What can hang from each mark
Q849: Q466
Q466: Q270 Q849
Q106: Q270
Q833: Q270 Q484
Q270: Q63 Q466 Q622 Q630
Q63: Q270
Q630: Q270
Q186: Q270 Q631
Q484: Q833
Q890: Q270 Q631

Every row comes from one small tree of marks. The marks that hang from a mark follow it in brackets, in the order of their numbers. Every link used is in the known rows. Which tree was each row made from?
Known rows
Q270(Q466(Q849) Q622): [-14.1 -41.4  12.8   6.5  -8.7 -21.0 -15.1 -20.7   1.4  -9.5  -8.5  13.0
  18.5 -10.0  24.4 -14.2  -4.5  -6.4   4.0 -24.6  10.4   6.7  11.0 -19.7
 -27.0]
Q630(Q270(Q63)): [-13.0 -12.5   8.1   1.5   0.4 -25.1 -24.7 -30.0  -1.4  -9.2  -0.6  10.4
  14.0  15.3   3.3  -9.2  -2.1   6.8  26.0  -5.6  20.1   0.6   7.6  18.9
 -25.2]
Q484(Q833): [ -9.0  -4.8 -13.3 -17.4 -11.6   2.2 -11.1  -9.4   0.2  11.3  11.8   6.8
  18.2   1.6  -7.4 -23.3  -9.6  10.1  -6.3   0.7   7.0   6.5   9.0  17.7
 -16.2]
Q106(Q270(Q466)): [-13.8 -26.9  -1.7  -9.6  -0.3 -20.6 -24.0  -5.0  16.8 -20.3  -5.6  -0.9
  24.2 -18.8  12.4 -21.3  -8.5  13.0  10.5 -28.0   8.4  -9.1  14.9  -6.9
 -21.5]
Q106(Q270(Q63 Q466 Q622)): [-12.3 -48.7  10.9  -6.0  -6.1 -25.2 -29.9 -33.3  15.8 -20.2 -14.2   5.3
  31.8 -11.4  22.1 -23.8  -2.6   1.7  10.3 -28.1  16.0  -5.4  23.5  -5.5
 -25.6]
Q106(Q270(Q466(Q849) Q622 Q630)): [-12.7 -45.9  12.0   5.5  -2.2 -34.4 -28.6 -19.0  16.2 -22.6 -16.4   9.4
  35.2 -11.8  14.7 -16.4  -9.7  18.0  13.6 -23.7   8.5   1.6  15.6 -20.1
 -29.9]
Q849(Q466(Q270)): [-10.4 -18.8  -4.2  -7.9   3.2 -17.1 -22.0 -20.7  11.9   2.4  11.5  24.8
   8.1 -23.2   8.1 -25.4   5.9   4.9  20.5 -18.3   5.0 -14.8   4.9  -9.6
 -14.6]
Q186(Q270(Q63 Q466(Q849) Q622 Q630) Q631): [  0.4 -54.6   9.0  10.7 -13.7 -49.4 -15.5 -41.4  18.0  -1.7   0.3  16.6
  36.2  -5.3   5.7  -7.6 -20.7   4.1  21.9 -18.9  -3.5 -15.5  23.5  -5.6
 -55.2]
Q484(Q833(Q270(Q63 Q466(Q849) Q622))): [ -8.7 -24.9  -4.0 -23.2  -8.7  -5.2 -19.5 -26.4   9.6  -7.8   5.4  13.1
  28.0   7.2  13.7 -21.7  -5.6   4.4  -2.9 -15.9  17.5   7.0  25.7   9.2
 -26.1]
Q270(Q63 Q466(Q849) Q622 Q630): [-12.1 -63.0  45.8  19.5  -3.0 -43.2 -16.5 -49.0  -7.4 -11.0 -11.0  32.6
  43.4   1.8   9.3 -11.5  -3.7   6.9  14.9  -8.3   4.6  11.6  25.3 -14.5
 -29.3]
Q63(Q270(Q466 Q630)): [  4.4 -18.3   8.8   1.3  16.0 -22.4 -15.1 -20.8  10.6  -9.2  -5.7   9.8
  15.7 -19.8 -11.8 -13.6 -19.7  22.4  16.8  -6.9   0.3  -2.3  23.6   4.1
 -17.5]
Q890(Q270(Q63 Q622 Q630)): [ -4.8 -17.1  30.0  16.4  10.6 -28.1 -10.1 -34.1   7.2   9.9  -0.3  32.4
  27.9  24.8  -4.2  -9.3   0.7   3.4  17.1   9.4  20.3   7.8  16.8   8.8
 -11.0]
Q106(Q270(Q466 Q630)): [-11.7 -32.9  10.7   0.9   3.7 -30.2 -22.7  -7.5  15.6 -18.2  -9.2   6.5
  36.0 -17.3  -0.7 -17.4 -12.8  23.3  13.8 -19.8   1.0  -8.8  18.4  -7.3
 -23.2]
Q890(Q270(Q63 Q466 Q630) Q631): [-27.5 -13.4  39.1  15.9  11.8 -25.3  10.8  -2.2  -5.2  -7.1   4.7  22.1
  49.8  19.2 -10.1 -11.2 -13.1   9.6  25.4  -2.4  11.9   0.4  14.2  26.2
 -23.5]
Q833(Q270): [  3.7   4.0  -7.9  -8.6   5.2 -16.7 -19.2  -0.4  17.6  -2.8  12.4   4.5
  12.3  -0.2   9.0 -15.2  -7.4   3.1   7.5 -20.5  17.5  -4.5  10.8  -4.6
 -17.1]
Q186(Q270(Q63 Q466 Q622 Q630)): [ -5.6 -50.7  20.1   9.0  -1.6 -29.5 -20.8 -39.3  17.0  -6.0  -5.1  16.2
  26.4  -0.6  -0.2  -7.1  -1.9  -8.4  15.3 -10.4  -5.3  -6.1  26.1   0.1
 -26.5]
Q106(Q270(Q466 Q622 Q630)): [ -9.3 -45.6  12.6   5.5  -2.6 -29.0 -25.9 -19.3  19.4 -14.7 -21.3   6.9
  36.0 -15.6   7.5 -17.7 -12.8  12.7   8.7 -22.8   5.0  -6.8  19.9 -11.0
 -27.1]
Q849(Q466(Q270(Q622))): [ -8.6 -27.8  -3.2  -4.8  -0.8 -16.7 -24.7 -28.6  14.4   4.8   3.3  24.9
   8.2 -22.6  13.7 -25.4   5.9  -2.3  17.0 -21.0   7.6 -14.0   6.3 -11.6
 -17.5]
Q833(Q484): [-11.6   0.2 -25.4  -5.0 -10.9   3.1   6.4  -5.5  13.3   4.7   3.8  -0.3
   8.9 -14.4  -7.0 -33.4  -4.8  -1.6  -4.2  -0.7  13.7   7.6  -9.0   3.1
 -22.3]
Q849(Q466): [ -1.2  -6.4   6.2  -1.1   3.1  -8.7 -12.9  -9.6  -0.8  10.5  15.5  21.1
   7.6 -28.0   0.0 -26.8  -1.4   6.6  14.0 -11.2   5.3 -14.3   4.2  -8.6
  -6.3]
Q63(Q270(Q466)): [  1.8 -12.1  -3.9  -8.6  11.9 -12.7 -16.3 -17.8  11.1 -11.7  -2.2   2.2
   5.2 -21.5   0.9 -17.6 -15.1  12.1  14.3 -14.8   8.0  -3.1  20.5   4.9
 -16.1]
Q63(Q270(Q466(Q849))): [ -1.8 -12.3  -4.3  -9.4  12.3 -17.2 -18.0 -18.0   8.1 -19.5   2.6   4.8
   4.4 -18.1   7.4 -15.8 -12.0  17.5  19.3 -15.9  11.0   5.5  16.4  -4.3
 -19.5]

Which tree is each row?
[ -1.7  -8.5 -17.3 -21.1  -9.9   1.9 -19.2 -14.6  14.7   5.7   5.0   5.6
  19.9   6.3   4.5 -21.8 -10.6   2.9  -8.5 -11.2  16.3   3.2  17.2  13.0
 -21.6]	Q484(Q833(Q270(Q622)))
[ -7.7 -38.6  13.1   1.6   2.2 -27.7 -25.4 -42.5  10.5   3.9   2.2  34.4
  20.7 -17.2   6.4 -24.2   6.6   4.1  22.1 -12.7   4.7 -12.1  12.8  -9.5
 -18.3]	Q849(Q466(Q270(Q63 Q622 Q630)))
[ -3.5  -2.4 -21.5 -16.2  -2.5  -4.0  -4.4 -18.5  25.4 -10.2   7.8   4.3
  18.1  -3.5   5.0 -33.5   0.0  -2.9   2.1 -11.8  26.6   4.9   7.6   4.5
 -26.9]	Q833(Q270(Q63) Q484)
[-22.0 -27.0  15.9   0.2   2.0 -29.7 -23.3 -29.6  -3.9 -24.8  -2.2  15.3
  18.5  11.2  13.3  -7.1  -0.6  11.0  29.9 -15.6  18.2   3.7  13.9   9.2
 -31.8]	Q630(Q270(Q63 Q466(Q849)))
[ -7.2 -31.9   5.0   2.5   2.1 -23.1 -23.5 -30.6  13.7   6.3   0.5  30.2
  16.1 -21.4   4.9 -22.6   2.5   4.9  18.9 -14.5   2.8 -13.3   8.1 -12.3
 -18.0]	Q849(Q466(Q270(Q622 Q630)))
[ -8.4 -35.2   0.7  -2.5  -2.9 -17.9  -4.7 -32.6  25.2 -20.3  -9.6  16.3
  34.9  -5.1  10.0 -28.0  -3.4   0.8   3.5 -16.7  20.7   9.5  18.7  -9.7
 -38.8]	Q833(Q270(Q63 Q466(Q849) Q622 Q630) Q484)
[  3.6 -31.2   9.9   6.4  10.5 -26.4 -20.7 -32.9  11.1 -13.8 -13.0  12.9
  15.8 -14.8   3.1 -12.5 -17.0  17.0  16.9 -10.9   7.6   7.8  21.1  -8.5
 -25.2]	Q63(Q270(Q466(Q849) Q622 Q630))
[-25.1 -29.9  -7.1 -10.4  -1.2 -42.7 -31.6 -37.2   5.3 -23.0  17.2  23.4
  15.0  14.6  26.4 -13.5  15.7   9.8  30.7 -14.3  18.6  20.5   0.5 -16.9
 -30.7]	Q466(Q270(Q63) Q849)
[-21.6   0.3  30.6  16.8  10.3 -25.4   7.1  -2.6  -5.8   0.8  11.0  20.6
  44.0  27.8 -12.2 -12.0 -11.9  11.1  26.3   6.3  17.7   6.5   4.5  26.9
 -19.6]	Q890(Q270(Q63 Q630) Q631)
[ -1.2 -14.9 -19.7 -11.3  -8.5  -3.1  -8.0 -30.2  29.5  -7.2  -3.7   4.1
  18.5  -2.2  12.9 -33.9  -0.6 -13.2  -3.3 -15.5  30.5   6.2   8.9   1.0
 -31.1]	Q833(Q270(Q63 Q622) Q484)
[ 12.2 -16.8   1.9   7.8   9.0 -21.6 -21.9 -32.9  14.0   2.0 -11.7   7.9
  10.7 -10.4  -6.7 -15.1 -18.7  13.4  13.2  -0.8  10.0   5.4  15.5   1.1
 -18.3]	Q63(Q270(Q622 Q630))
[-16.4 -39.2  18.4   4.9  -4.4 -24.0 -24.8 -41.4   3.4 -13.9 -19.3  12.2
  20.3   8.6  14.2  -8.8  -4.0  -5.1  19.7 -18.3  18.2  -4.0  19.6  15.0
 -32.3]	Q630(Q270(Q63 Q466 Q622))
[-13.3 -55.3  22.5   4.3  -1.8 -40.1 -31.2 -36.3  10.9 -26.4 -13.9  15.7
  42.1  -6.1  16.8 -18.3  -4.4  17.4  18.3 -20.6  12.3   3.8  22.3 -15.6
 -30.3]	Q106(Q270(Q63 Q466(Q849) Q622 Q630))
[  0.6 -25.1  -2.5  -3.7   6.4 -16.1 -21.9 -29.7  11.9 -16.3  -8.9   4.9
   4.5 -16.5  16.1 -16.7 -12.6   6.9  14.1 -18.6  15.2   6.8  17.7  -7.4
 -23.6]	Q63(Q270(Q466(Q849) Q622))
[-16.1 -49.1  10.3  -6.1  -6.1 -30.0 -32.2 -33.6  12.2 -28.7  -9.3   8.1
  30.5  -7.4  29.1 -22.5   0.3   7.4  15.1 -28.7  19.4   3.4  19.2 -14.5
 -29.1]	Q106(Q270(Q63 Q466(Q849) Q622))
[ -5.1 -34.9   1.6  -2.1  -3.0 -13.0  -2.7 -32.6  29.0 -12.2 -14.3  13.5
  35.9  -8.7   3.2 -28.9  -6.7  -4.6  -1.7 -15.8  17.2   1.2  22.0  -0.9
 -35.7]	Q833(Q270(Q63 Q466 Q622 Q630) Q484)
[-22.7 -36.9   4.6   0.2   2.9 -52.9 -29.7 -39.6   4.6 -20.1  12.9  31.3
  26.2  16.1  13.7  -9.8  11.0  20.7  33.6  -6.6  11.1  21.2   3.8 -17.8
 -32.8]	Q466(Q270(Q63 Q630) Q849)
[  6.2 -31.2  10.6   6.6   9.7 -21.5 -18.3 -32.8  14.4  -5.8 -17.8   9.9
  16.7 -18.3  -3.9 -14.1 -20.2  11.8  12.0 -10.1   4.2  -0.5  25.5   0.5
 -21.7]	Q63(Q270(Q466 Q622 Q630))
[-11.9 -39.0   0.2  -4.5  -6.4 -19.6 -27.9 -16.1  20.9 -17.1 -16.6  -1.2
  25.0 -17.2  20.1 -21.8  -8.4   2.8   5.3 -31.1  13.0  -7.4  16.9  -9.6
 -25.2]	Q106(Q270(Q466 Q622))
[-15.5 -54.4  28.0   4.7  -8.7 -29.1 -18.7 -45.2  -5.7 -14.2  -4.5  21.6
  27.8  -1.1  27.0 -17.0   3.3  -7.8  10.7 -19.8  15.1  10.5  20.8 -13.3
 -27.1]	Q270(Q63 Q466(Q849) Q622)
[-12.5 -39.0  -2.3   6.6  -3.9 -36.6 -27.0 -34.0  21.3   2.6 -11.5  19.1
  22.7   3.7   5.4 -10.5  -1.2   0.0  13.3 -10.9   3.9   2.7   7.3  -7.6
 -28.9]	Q466(Q270(Q622 Q630))
[-13.3 -16.7 -13.4 -17.6  -0.9  -8.5  -2.5 -18.0  22.6 -26.0   6.1   9.2
  22.7  -8.2  14.1 -30.7   1.6   1.3   6.2 -21.2  24.3   7.7  13.6  -5.3
 -33.6]	Q833(Q270(Q63 Q466(Q849)) Q484)
[-21.9 -33.5 -16.5  -3.9  -7.2 -36.2 -32.8 -31.2  14.6 -16.0   2.6  17.4
   9.3   9.7  32.3 -12.1   9.4   0.6  20.7 -20.9  18.8  19.5  -5.1 -24.6
 -34.0]	Q466(Q270(Q622) Q849)
[-20.8 -49.0   6.9   4.9  -3.1 -52.0 -33.8 -51.5   8.7 -17.1   1.1  31.3
  26.9  17.4  21.6 -10.2  10.7   9.7  28.6  -9.8  15.1  22.3   5.5 -21.0
 -36.0]	Q466(Q270(Q63 Q622 Q630) Q849)
[-10.7 -22.6  -0.7  -7.4   3.3 -18.9  -1.1 -20.9  21.5 -23.4   2.3  16.7
  34.1  -5.7   1.7 -27.3  -3.0  11.2   8.5 -13.5  16.7   8.3  16.4  -6.0
 -35.0]	Q833(Q270(Q63 Q466(Q849) Q630) Q484)
[ -3.7 -31.4   3.9   6.6  -3.6 -29.5 -29.7 -19.5  19.0  -7.1 -14.8   4.7
  30.3  -7.9   4.9 -18.4 -12.1  14.2   9.6 -14.4  10.7  -1.2  10.0 -10.2
 -23.9]	Q106(Q270(Q622 Q630))
[ -8.1 -16.1  -4.6 -26.3  -5.0  -2.8 -15.4 -18.5   9.3  -4.4  10.5  11.3
  28.5   3.5   2.6 -23.0  -7.2   8.0  -2.3 -13.6  11.7   0.2  27.9  18.1
 -21.5]	Q484(Q833(Q270(Q63 Q466)))
